Each row was made from one path, in order. Every step used is in the known rows, and no mark comes twice. Write each row's path.
Known rows:
Z R W: [-41.4 -14.1  22.2 -11.6  35.6 -18.3 -15.2 -24.2  13.7 -42.3 -19.7   6.0
 -35.8  12.6 -18.5  14.7   1.4  -0.3  13.5  -5.4  16.1  20.6 -15.4  21.5]
N P J E R S: [-18.1  12.4  40.9  -5.4 -13.7   8.3  23.9   6.2  14.6  24.3  -3.4 -25.3
  36.3 -34.9 -46.6  -5.6  21.4  19.7   5.6  18.5   5.2  18.8   7.1  -2.2]
R S T: [-24.2  19.6 -15.8 -10.7   0.3  -1.1  29.3  27.7  27.2  22.5  -7.5  -9.0
  -8.5  13.7   9.4   6.7  18.8 -30.9 -24.0  15.8  38.2   2.4  39.4 -41.3]
W R E J P N: [ -3.8 -16.0  10.4 -14.2  38.2  14.4   5.0  38.7  -4.1  11.4 -17.7  13.9
 -10.0 -21.8 -48.7 -14.1  45.1   0.2  49.4 -29.2 -36.7 -16.8  -7.1   1.0]
T S R E J W: [  3.7  29.5  15.0  22.4 -21.9 -38.3 -11.9 -12.1  59.8 -32.8  33.4 -20.3
 -25.5   1.3 -11.2 -17.2 -23.7  -4.4  -6.3   2.8  18.5   8.9  21.5  29.9]
R E: [-27.7  13.6   7.5   2.8  10.5  -3.2   0.2  15.2  11.1  -7.4  13.4  -4.6
 -40.7  30.0  -1.7 -15.4 -11.1  -6.4   0.1 -32.9  37.5 -11.1   2.3 -31.2]
E R W: [ -3.5   4.2  32.7  -5.9  31.4 -17.3   2.1 -25.2  -2.9 -30.7  -8.1   5.1
 -29.4 -14.7  15.3 -11.3 -11.2  29.5 -14.8  10.0  29.6  33.5   0.8  -3.4]
T S: [-56.5 -15.8  48.8   1.5 -12.5  -9.2  -2.1  -6.9  21.0 -26.6   8.3 -22.2
 -23.3 -15.3 -21.4  11.2  11.6  -6.0 -17.7   2.8  53.4  44.1  20.2 -34.4]
T S R E: [-20.2  16.0  25.9  17.4 -25.7 -19.0  14.3  -1.4  38.7 -25.9   5.8  -5.4
 -31.9   6.2 -13.5   1.9 -18.6   1.0   0.9  -1.2  28.4  11.7  11.7 -26.9]
Q T S R: [-37.3  -2.2  11.3  30.0 -36.1 -13.8 -23.6 -27.7  27.5 -35.9   6.2   1.8
 -11.2  -5.9  -3.3  -1.4   3.5 -10.5 -37.0  23.7  28.3  50.8   0.3 -22.5]
S T: [-15.2  13.8 -12.5  -6.4   8.6  -5.6  -1.8  29.5  -2.0  -0.6   9.3   3.0
 -20.6   0.9  10.1  16.8 -11.0 -36.8  -8.1  14.7  32.6  33.5  36.0 -36.8]
N P: [-46.3  -2.7  38.5   6.0 -17.9  -6.2 -21.7  21.3  11.0 -14.3  13.3 -12.8
 -22.6 -19.6 -30.4   0.2 -16.8 -11.1  21.6  -3.1  32.0  28.4   5.3 -25.7]
P J: [-47.7   5.6  26.0   5.7  15.0  16.3 -10.1  13.6 -21.3   4.4  26.4  -4.8
 -15.2  15.4  -7.0   6.2  -7.2 -18.8  -0.1  12.0  24.3  46.7  27.2  -1.0]
J W R E: [-20.6  -9.6 -25.4  -4.0   0.6 -12.4  -6.6 -23.9  26.9 -29.5   0.1  27.2
 -57.9  22.1 -14.5 -17.3  -5.0 -22.1   7.6 -61.4  -9.3 -57.1  -0.6   2.0]
Z R S T: [-35.6  22.9 -13.8  -6.3  15.2  -8.7  28.1   5.5  43.2   7.6 -18.8 -14.2
  -4.7  13.6 -24.3  34.4  22.1 -39.5 -19.1  20.5  19.3  -9.5  22.4 -17.6]
W R E J: [ -7.0  -1.6  -0.2  -3.4  32.8   6.3 -15.4  -3.2  17.0  -9.5  -6.3   0.0
 -46.7   5.4 -22.3  -6.0  -3.7  -5.4   6.4 -25.5  15.2 -29.4  -2.8   2.6]
W R S T: [-20.0  -3.4 -30.8 -19.7   6.6   3.9  31.8   2.2  26.0  13.1 -39.0  16.4
 -25.2   0.9  -8.8  20.2  28.6 -36.4 -13.9   3.3   8.9 -28.3  31.7 -34.1]
P J W R S: [-45.6 -12.1 -11.9  -5.8  -1.2   8.9  12.8 -26.7  23.2   6.1  -4.7  16.1
 -20.9  22.8 -23.3  -6.6  29.9 -28.2  -9.8 -12.9 -15.8 -30.6  31.1  30.2]
E J W R S T Q: [  5.2 -15.3 -78.9 -12.0  25.6 -23.5 -11.2 -27.9  53.4   7.7 -11.1   6.5
 -29.9 -19.7 -14.0  14.0  20.6 -45.3 -33.1  -6.8  18.9 -25.9  33.4  24.0]
Q T S R E: [-18.4   8.7   2.5  34.6 -35.3 -19.0  -7.7 -23.1  37.8 -32.2   6.4   1.7
 -21.5  24.0   0.2 -18.6  -0.9   3.8 -33.4  -3.8  21.3  11.1 -14.4 -26.2]
E J P: [-31.4   9.4  27.4  -0.4  12.5  14.9 -16.5  13.6  -9.2  -2.4  15.5 -22.2
 -12.2 -34.9 -18.5   4.6  17.1  -8.2  26.6   5.4  23.8  56.4  25.4  13.6]
Z R: [-56.5   6.1  20.8   4.0  21.0  -3.4 -17.1 -15.0  15.9 -29.8   3.2  -9.2
 -24.5  -1.1 -37.5  28.5  -6.5 -28.7   6.3  -2.9  25.3  16.7   1.2  -3.9]

Write each row's path:
[ 11.0  46.0   4.5  18.2  13.1  -6.5 -21.1  19.8  24.1 -10.4  20.0 -10.8
 -33.0  10.3  -0.8 -11.0 -43.6  -9.5  10.3  10.9  26.7  13.7  15.1   6.2]	S R E J
[-24.6  -0.8  37.1  -6.3  34.5  16.6 -17.0  56.7 -12.7  11.4  12.8 -15.5
  15.3 -42.2 -32.3 -11.8  35.2  -9.3  41.2  11.9  -0.7  56.7  17.9  -0.7]	E J P N
[-54.4 -25.3  26.0  18.9 -21.6  -6.0 -23.1 -28.8  21.3 -28.2   7.9 -13.8
 -12.4   2.3  -6.8 -11.1  29.5  -2.2 -50.2   0.6  46.6  42.4  -5.7 -31.5]	Q T S
[-21.7  -8.0 -20.1   0.2   8.6  -2.4  -0.3 -17.5   6.0 -11.8  11.8  28.5
 -42.7  39.3 -17.3 -14.0  -4.4 -18.0   7.2 -44.4 -29.2 -42.9  10.3  27.3]	P J W R E
[ -6.6   9.9  23.8  -3.2  34.2  10.2   2.0  64.3  -5.3  18.3  11.2 -12.9
   3.3  -9.5 -30.0 -28.2  31.7   3.2  39.9 -16.6  -5.0  13.4   3.2  -6.5]	R E J P N
[ 16.1  47.5 -15.9  19.0  -0.2 -26.1 -29.6   5.3  39.4 -19.3  38.0  -4.4
 -32.2  15.7   5.9 -24.4 -43.9 -19.7   9.1  -5.3   7.9  -2.6  20.7  33.9]	S R E J W
[-41.1  -1.0  26.1  11.7 -24.6 -14.6 -25.6  12.8   7.2  -9.2  41.6  -8.1
  -8.6   4.9 -27.6  -9.1 -18.1 -18.8  19.0  -0.1  -6.8  28.1  24.3  29.1]	N P J W
[-10.4  37.1  -4.1  14.9  -5.8  -9.4  -1.5  14.7  18.8 -17.0   8.5  11.7
 -38.9  22.1   3.4  -7.5 -39.8 -14.4  14.8  -9.5  17.2  -2.1   8.5 -20.5]	S R E
[-50.7 -11.7  -0.2 -12.4   7.1  14.5  15.6 -19.4  29.7  -2.1 -32.4   6.2
 -33.2   1.4 -23.4   6.6  30.4 -19.3  -5.0 -16.7  21.9 -29.9  11.1 -25.0]	W R S
[  5.7 -16.3  43.7 -17.2   8.5 -10.1  -6.1  -1.8 -17.5  -9.1  -7.4   1.2
  14.3 -35.9 -22.7 -11.8   0.9  48.3  32.6  14.4 -10.4  52.0 -10.4  26.7]	N P J E R W
[-46.6 -13.0 -19.5 -10.3  -4.6  -1.5   6.7 -33.8  44.6 -13.5 -15.2  16.5
 -35.9   6.4 -18.4 -10.0  28.7 -30.0  -8.4 -32.4   5.7 -45.5  19.3   3.3]	J W R S
[  2.1  19.3  11.8  36.8 -17.5 -19.3 -24.5 -15.8  42.8 -23.3  15.0 -17.1
 -13.2  11.5  -3.5 -22.0  -2.1  10.0 -36.0  16.9  29.7  25.8  -9.2   0.1]	Q T S R E J
[-44.5 -11.7  28.9  -9.3  15.3  15.5   3.2  52.0 -19.2   4.8   0.4   7.0
   5.5 -29.8 -30.1  -7.5  36.2 -14.5  45.0  -8.7  -8.4  42.9  11.3 -29.5]	J P N
[ -9.2  24.4  35.9  16.3 -24.0 -11.4  13.7   3.2  29.7 -15.6   6.3 -23.0
 -13.0 -26.4 -29.0   6.2   7.7  13.0  30.2  11.3   7.2  35.0  16.6  13.1]	T S R E J P
[  8.6  -7.6  17.6 -26.1  28.3  -9.5  -3.9 -21.1  -4.7 -27.8 -17.9  10.7
  -6.9 -33.1   7.2 -14.1   6.8  35.7  10.5  -9.1  23.0  39.3  -8.6  -0.5]	J E R W
[ -7.1   6.6  17.1 -13.1  15.2   4.0  -7.0 -11.6  -2.0 -17.8   3.1  -3.4
   0.7 -48.6 -11.3   0.5  -1.2   3.7   1.6  -6.8  29.0  38.3   7.1 -25.0]	J E R
[  2.3  20.6 -39.6   1.5  27.6 -20.4  27.7 -14.2  28.8  20.0  -9.0  -9.7
 -12.0 -31.6   3.1  22.7   6.5 -15.8 -61.6  20.8  53.2   7.4  26.0 -40.3]	E R S T Q
[ 12.1   0.1 -25.5 -10.2   0.8 -12.3  22.9   7.2  16.6  40.5  -9.2 -14.2
  32.4 -52.2 -38.6  21.8  15.1  -0.6 -13.9  27.0  12.5  25.0  13.8  -8.5]	N P J E R S T Q
[  3.4  43.6   3.9  13.1  -0.2   3.1  -1.9  20.5   7.9  -5.1  12.2  -9.0
 -22.2 -12.1 -12.0  -2.3 -14.6  -2.9  43.1   4.3  -2.2  21.7  14.2  19.8]	S R E J P
[-23.1 -26.0 -67.6 -18.4  23.2  -5.0  12.8 -17.1  31.9  14.0 -39.7  20.6
 -38.1 -14.6 -16.3  33.8  23.0 -41.4 -27.3  -8.2  29.3 -26.2  18.6 -30.5]	W R S T Q
[ -0.6  25.7  -3.5   9.7  15.4 -18.4 -24.2   8.0  32.4 -11.5  40.8 -18.3
 -35.5  22.3   1.9 -32.7 -17.7 -11.7  -5.2 -30.5  30.0 -13.3  15.2  21.7]	R E J W
[ 12.1  24.9 -16.6 -23.1   5.5   0.2  39.4   8.2  24.6  22.1 -18.0  -8.0
  23.3 -32.7   1.0   5.0  27.3  -7.0 -22.3  17.3  23.9  10.6  28.4 -38.9]	J E R S T
[-41.7  14.9  11.4   7.3  23.8  -8.5  -0.4  -6.8  25.9 -23.2   1.3  -9.7
 -36.5  29.4 -33.7  11.1  -9.2 -17.8   6.1 -30.1  19.7 -24.5 -16.4  -9.6]	Z R E
[ 10.4   6.4 -45.3 -17.9  28.5   0.5  27.2  -4.7   5.8  41.0  -8.7  -6.3
  23.6 -33.4 -10.7  19.7  24.5 -10.4 -34.7  21.7  24.8  26.4  29.3  -7.7]	P J E R S T Q
[ 11.5  21.0   7.8 -14.2 -13.6  -3.9  40.4  28.8  10.9  40.5  -7.5 -17.4
  45.4 -34.7 -30.5  11.8  20.9   6.6  -0.5  39.8  -4.8  21.6  26.6 -10.8]	N P J E R S T
[  5.9 -10.5  25.5 -24.3  33.9   3.5   1.4 -15.3 -26.5  -7.5  -7.1  10.4
   7.3 -18.5   3.8 -12.5   8.3  36.9   7.4   9.5   0.7  55.3   4.4  26.5]	P J E R W
[-11.3   8.8  24.9  -7.8  22.3  18.4  -2.3  -3.6 -23.5   4.4  14.5  -2.1
  14.8 -31.6 -14.7  -0.4   1.4   6.6  -0.9  11.7   9.1  51.9  17.4  -0.3]	P J E R
